What can hang from each mark:
bero: mizog
mizog: bero dites gimeb menopi tebi
tebi: gimeb gumu menopi mizog tidun
gimeb: tebi
tidun: nudid tebi
menopi: mizog tebi
dites: mizog tebi
nudid: boru gumu tebi tidun
boru: nudid
gumu: tebi

Each row was made from one small tree. The marks that hang from a mark follow it in brackets, in alphabetical order. Every link used is in the known rows. Write each row's tree.
Known rows:
tebi(mizog): [-20   1  -9   9   5 -11  -3   7  -3   7  -6   2   6   1 -11  -4  -3 -15
  -6  13   4  -6 -10   4   0 -11   4  -9  -4   2  -5 -19   7   0   1]
dites(tebi(gimeb menopi(mizog(bero)) tidun)): [  1 -12 -13  14   4   1  26   2  12  15  -1  11   6   5 -18   6   5   4
  -2  -2   6  -5  -3  12   9   3  -7  -2   7 -14   2 -11  -5   7 -17]
menopi(mizog(bero dites(tebi(gumu)) gimeb)): [ 23  12 -10  -9   4  16 -16   2  10  -4  -7  -6  22  -9   4   5  -1  13
 -11  -2   2   4   2  22   6  -1 -12 -17  15 -10  -6  32   3 -15   5]
mizog(bero dites tebi(gimeb tidun(nudid(boru)))): [ 14   3   3 -24   7  15  -9   0  25  14 -10 -11  13   7  12   6 -19  10
  12   0   5   8   8  18   7  22 -13   2  13   3   1   2   3  -1  27]
tebi(gimeb gumu menopi mizog): [-50   3  -3   7   7  -9  17  15  14  19  16  -5  -1  10 -22  11  19   4
  -8   3   3  -2  -8 -17   1  -7  -3  -3  -9 -16  16 -21 -12  15 -22]
mizog(dites menopi tebi): [  9   3  14 -10   5  -2  -4  -8  -8  12 -20   1  -2 -14  15  -1 -15   6
   2  -3   0  10   0   0   3 -19   4  -1   1  22  -9  -9   9 -17  -8]
menopi(mizog(bero gimeb tebi(tidun))): [ 27  -2 -12   9   0  13   0  16  13  -6 -11  -2   9  -3  -3  -3  -8  -4
  -9 -14   1   2   0  28  -9  -4 -18 -13   7  -6 -19  -2   4  -7  -3]
nudid(gumu(tebi(menopi tidun))): [ -3  -3   5   6 -18  -2   8  -4 -21  -2  12   3 -12   1 -15  -5   0  -1
   8  14   3   0  -9 -12  11   7   5  17  -3   3   3  -2   2  23  -5]
boru(nudid(gumu(tebi(mizog(dites))) tidun)): [-29  13  18 -26 -14  -3 -13 -18 -19 -24   3 -11  -6  18  -2 -10  11  -9
   7  19  -2  -2   1  -7   6  11   6  10  26   0   4  20  10   8   1]
bero(mizog): [ -5   0 -12   9  16 -18  -5 -14 -13  -2  -7   7   6  -4 -10 -10  -6 -10
  -7  14   0  -8  -9  10  -2  -9   6 -16  -9   1 -13 -17   4  -8   7]
tidun(nudid tebi): [ 15  -9 -14 -11   3   0 -15   3 -15  -4 -10  10  -9  -7  -1 -13  -3  -3
  13  10  -5  -1   9  -8 -20  -1   5  -1  10  24   0   2   3  -8  30]
menopi(mizog(gimeb) tebi(tidun)): [ 21   6  -4  -3  -1  -4   3   4  14  -1  -1   7  -4   4 -10  -1   2  -8
 -13 -10  -6  -9  -1   9  13  -5  -9 -13  -2  -6 -12   3   5  -7   2]
boru(nudid(gumu(tebi(gimeb mizog)) tidun)): [-41   6  15 -10  -7  -4  -2  -8 -10 -21   8 -11 -14  21   0 -12  19 -12
   5  14  -5 -12   6 -12   4   5   7  12  28  -8   7   3   3  15  -7]
menopi(tebi(gimeb mizog tidun(nudid))): [-29   2  -2 -17   8  -3  12  -7  34  11   0   3  -7  20 -11   2  14  -5
   4   6  -4 -12   4  -5  19   9  -5  -5  -1  -4   3 -15  -5  12  13]
nudid(boru tidun(tebi(menopi))): [ 17 -13  10  14 -10 -11   3   8 -47 -20   8  14  -3  -7  -1   5 -23  -9
   7   1   1  10  -7  -4  -6  16   9  19  -7   9   6  -2   8  -1   3]
nudid(gumu tidun(tebi(menopi(mizog)))): [ -2  -7   6   9 -22   3  13  -1 -49 -38  13  13  -9   2 -15  -2   2  -6
   2   3  -4  11  -7  -6 -13  14   2  10  -7  -8  -2   9   2  12  -9]
gimeb(tebi): [ 13  -2  -2  13  -1  -4 -15 -10 -23   8  -1   9  -8 -14   6 -14 -13 -12
   6  18   5 -17  -5   5 -12 -16  25  -4 -17  13  -6 -11   7  -4   8]
dites(tebi(tidun)): [ 11  -6  -2   8  -4  -8  -8  -8   1   5   2  21   5   0  -5  -8  -3 -10
   6  11  10 -14  -3   7  10  -4  12   4   4  14  -1 -13   3  -1  12]
mizog(dites gimeb menopi tebi(gumu tidun(nudid))): [  9  15  16 -34  -8   4 -17   5  29  -1   2 -11   4   4  18   1   6  19
   0 -25   0  14  22 -11   0   0  -6   6   7  16   1  14  -8  -8   9]
menopi(mizog): [ 14   1 -19  11   1 -13   2  11  -5   4  -5   5  -2  -8 -13  -6  -5 -13
 -15   9   0  -8 -10   7  -5 -12  -1 -16   0   0 -10 -12  12  -9   3]
tidun(nudid(boru) tebi(gimeb menopi mizog(bero))): [ -9 -18 -13  -3  15   6  15  16   2   1 -10  -5   2   1   0  14  -6   7
   9  -3  -3  14   5  -3 -12  21  -8   4   7  -6  13   4  -6   5   6]
nudid(gumu): [  1   3   6  15  -6  -3 -13   7 -27  -6   9   4  -4  -7  -4 -10  -8 -10
  -1  16   1  -6  -6  -3   6  -8  11   0  -5   0  -4  -3   9   6  10]
gumu(tebi): [ 10  -2  -9   5   0  -4  -6  -5 -16  10  -9   0 -10 -11  -1 -13  -9  -5
   7  21   0 -10  -8  -3   6 -10   6   3   9  21  -5  -9  12  -2   7]
mizog(bero dites gimeb menopi tebi(tidun(nudid))): [ 21   5  10 -19   2  18 -12  10  13   3 -22 -15  12  -2  20  -3 -12  18
   6 -25   0  19  20  16   3   4 -14  -1  12  12 -12  19   1 -11   5]
menopi(tebi(gumu mizog(bero))): [-12  -4  -5  13   3  16   6  -7  13  -2  -1   6   3  -4 -11   8   0  -3
   3  16   2  -2 -14  12  23  -2  -8 -14 -10  -5  -1   4   4   6  -7]
tidun(nudid(boru) tebi(gumu mizog(bero menopi))): [  7 -14 -13  -1  -4  11   5  11  23 -22  -3  -2   7  -9  21  13  -7   6
   8  -2   1  20   5  -3 -12  20  -6   4   0   5  14  17  -1  -1   3]
tidun(nudid(boru tebi(gimeb gumu menopi))): [  2 -11  -5   1   7  -5   2   7  -4  19  15  -5 -14   1   0  10  -4   5
   1  -2  -3  -2  -1 -26 -11  13  12  18  -5  -4  23   1 -11   7  24]
mizog(gimeb menopi tebi): [ 14  -3  15  11  10  -2  -6  15 -13   1 -14  -1  -7 -16  20  -9  -9   1
  -5 -24  -5   3  10  -2  -4 -30   5   2   5  16 -13 -12   0 -17 -12]
tebi(gimeb menopi mizog(bero dites) tidun): [-41   7   0  -9   7   3  16   8  21  32  -2 -12  20  20 -21  12   3   9
   1   2   7  11  -5  15   9  15 -18  -5  -5 -21   3  -7  -3  15 -22]
dites(mizog(menopi) tebi): [ 18  -8   1  17   3 -13   9 -20  -7  -8 -11   9   9  -9  13   0   9  -3
   2 -12   6  -4   3   3  12 -14   2   2   2   6   1 -10  -3 -19 -10]
tebi(gumu mizog(gimeb) tidun): [-23  15  -1  -3 -10  -5 -13  19  35  -2  20  -6  17  16  -9   1  15  -6
  -9  -5   7  -3   1  -1  -2   4  -6  -4  -8  -8   4  -4  -7  10  -1]
tebi(gimeb mizog(dites menopi) tidun): [-41  17   7 -20   2 -10  10   1  41  26  -1 -11  14  19   6   6   7   4
  -6  -3   3   6   2   1   6   5  -8  -2  -4  -8   2 -17   0   5 -22]
gimeb(tebi(gumu menopi tidun(nudid))): [  3  -3  -5  -1 -18  -5  -2  -3   1   4  21  10 -11   3 -15  -3   9   1
  10   8  10  -8   2 -14 -11   6  18   8 -24   8  14  -3 -10  16  12]

Write each row's tree:
[  7 -11  -6   0   2  -3  13   4 -17   2  11  -6 -16   4   0  12  -4   1
  -7  -4  -9   1  -4 -21 -13  19  11  16  -3 -21  15   9  -7  12  23]
tidun(nudid(boru gumu tebi(gimeb menopi(mizog))))
[ 18   8  -9  -7  -1  17   3 -13  16   1  -5   2   6  -9  -9  12  -5   9
  -5  15  -1   4 -14  19  21   3 -18 -23  -3  -8  -6  24  12  -8  -1]
menopi(mizog(bero dites) tebi(gumu))
[ -2  -3  -1  12 -13   0   8   3 -31  -9  19   1  -8   5 -16   3   7  -2
 -11 -12  -4   3 -10 -10 -21   9   5  12 -14 -17   2  12  -7   6  -5]
nudid(tebi(gumu menopi(mizog(gimeb))) tidun)
[ 13  14  10 -17  13  -2 -33  -4 -18   9 -10   0  14  -7  10  -6  -7   7
  -1  -2   1  -5  10   5   9 -13   9  -4  17  11  -6  18   2 -20  20]
mizog(dites(tebi) gimeb)
[ 26  -8  -9 -10  -4   0 -16   8   3 -15   9   7  -4  -9  10   3  -8   1
   9   8   0   4   5 -17 -15  14   5   7   4  19  15  11   1  -5  35]
tidun(nudid(boru) tebi(gumu))
[-11 -10  -1   5  12  -4   9   8 -20  18  -2  10 -12  -6 -11  -2   2   5
   8   2  -5   1   1 -12 -18 -11   1   3   1   7   4 -15  -3   0 -13]
tidun(tebi(gimeb menopi))
[  6  -6   4  17   2   7  23  -7  25   3 -12  -6  12   3  13   3   7   1
   7 -23   5   7   6  20   3   0 -23  -1  -2  -7  -6 -23  -4  -5 -25]
dites(mizog(bero menopi tebi(gimeb tidun)))
[  3  -4   0  16  -7  -4  -2  -5 -21   8  15  11 -12 -13 -10  -1   0   0
   4  13   8  -9  -8 -11 -11 -13  22   2 -26   7   9  -7  -5   6  -6]
gimeb(tebi(gumu menopi))
[-20  -6  -9   2  -5   6  -6  -7  29  10   7  -1   0  16 -10  -2  14 -13
   6   9   5  -5  -7   4 -21   4   0   1   9  -8   8   8  -1   9  -8]
boru(nudid(tebi(gumu mizog(bero) tidun)))
[  3  -2  -4 -10  -8  -3  -5  -1  -7 -21   3 -10  -4   0   9   2 -10  -7
   3  15  -2   0  -2 -14  11  20   9  14   9   3  10  10   4  13  33]
tidun(nudid(boru gumu(tebi(mizog))))
[-27   4  13  -6 -15  -5  -6 -10 -21 -29   5  -6 -13  16  -4 -13  13 -17
   6  17  -2  -8   0  -9   4   6   9  12  24   0   3   8   8  12  -3]
boru(nudid(gumu(tebi(mizog)) tidun))
[ -5   4  -1   6  13  -9  -9 -15 -18  -9   7   1   2  -5  -4  -3   5   5
  -8  -3  -1  -6   0  -1 -15 -11  15 -10 -23  -8  -5   1 -14  -2  -5]
bero(mizog(gimeb(tebi(gumu menopi))))
[ -6 -11   9  17  -6  -1   7  -8 -13  -8   7  -3  -3  -5  24  14 -18 -11
  -5  -1  -3   8 -17 -10  -8  12  21  20 -19 -14   7   5   2   9  -6]
nudid(boru gumu tebi(mizog(menopi)))
[-12  -5  -3   6   9  -8  15   3 -16  26  -5  -5 -17  -5 -11  -5   1   6
   5  11  -4  -8  -5 -14   8 -10   2   8   9   7   3 -17   1   7 -12]
gumu(tebi(gimeb menopi))
[ 14  13  17  -7  -3  19  -7   3  23   7  -4  -9  13  -5  16   8  -7  20
   0 -14  -1  15   8  16  29   3 -17  -7  -5  -2  -6  33   3  -8 -18]
mizog(bero dites gimeb menopi(tebi(gumu tidun)))
[ 23   6 -11   5   2  -5 -11   7 -11  -2  -4  -1  -3 -10   6  -9  -3  -8
 -14  -4  -2 -13   1   8 -18 -17  11 -14  -7  -4 -12   3   3 -12   4]
menopi(mizog(gimeb(tebi)))
[  6  -7   7  14  -3   0   5   2   5  -1   0   9 -10 -16  10  -1  -3   2
   0  -4   3   4  -2 -10  -1 -22   6   3  -5  19  -1 -19   1  -6 -16]
mizog(menopi tebi(gumu))
[ -5  16  12 -25   5  -4  -9 -21  26 -10  -1  -5  15   5  13   4   5  15
  -8 -18  -1  14   7   4  -3  -1  -5  -6  -6   2 -10   2 -10  -9 -12]
bero(mizog(dites gimeb menopi tebi(gumu tidun)))
[-26  -4 -15 -20  13   1  -2   2  12   2  -9   0  -4   8   0  -6  13   1
   9   5  -7  -1  12 -12 -23   6  -3  -3  12   6   5  -8  -6   2  16]
tidun(nudid tebi(gimeb mizog))
[ 16  10  -2  -5  -8   0   2   4  30  -6  14   6  -2   5 -11   5  12  -2
 -14  -8  -4  -9  -2   2  13  -1 -12 -13  -6  -8  -4   9  -1  -1  -1]
menopi(mizog(gimeb) tebi(gumu tidun))
[ 21  -2   8  13   9 -11  -1  -8  -8 -11 -12   0  14  -8  22  -2  12   1
  -4 -28   1  -3  14   2   9 -18   0   1   8   2  -2   2  -8 -24  -9]
dites(mizog(gimeb menopi) tebi)
[  3   1  -8   2  14  -4  17  -5  11  12  -7   7 -13  -2  -9   2   3  -5
 -11   6  -9 -15  -7   2  15 -12  -6 -16   1  -9  -8 -13   6  -6  -4]
menopi(mizog tebi(gimeb))
[-16  -9   3  22 -10  16  25  -5 -41  -9  14  -5  -9   9 -11   3   0   0
  -2  -1  -8   6 -13   3 -12  21   1  14 -12 -36  -1   9  -4  21 -14]
nudid(gumu tebi(gimeb menopi(mizog(bero))) tidun)
[ 10   3  17  11   5  -1  -2  11   2   1   2   0 -10 -13  14   1   2   7
  -8 -16  -7  -1   8 -10  20 -21   2  -4  -6   7  -3   9   0 -11 -16]
mizog(gimeb menopi(tebi(gumu)))
[ 21   9   4 -26   4  21 -27   6   7   4 -17 -12  16   3   6  -6 -11  12
   9 -11   2  10  18  21   0   8 -14  -5  16   9 -12  19   2  -8  28]
mizog(bero dites gimeb tebi(tidun(nudid)))
[  2  -3   4  15  -4  11  22  -7  39  -2   2  -7  12   4  13   8  15   7
   7 -22   7   8   5  13   2   2 -26  -1  -5 -10   2 -18 -10   0 -27]
dites(mizog(bero menopi tebi(gimeb gumu tidun)))
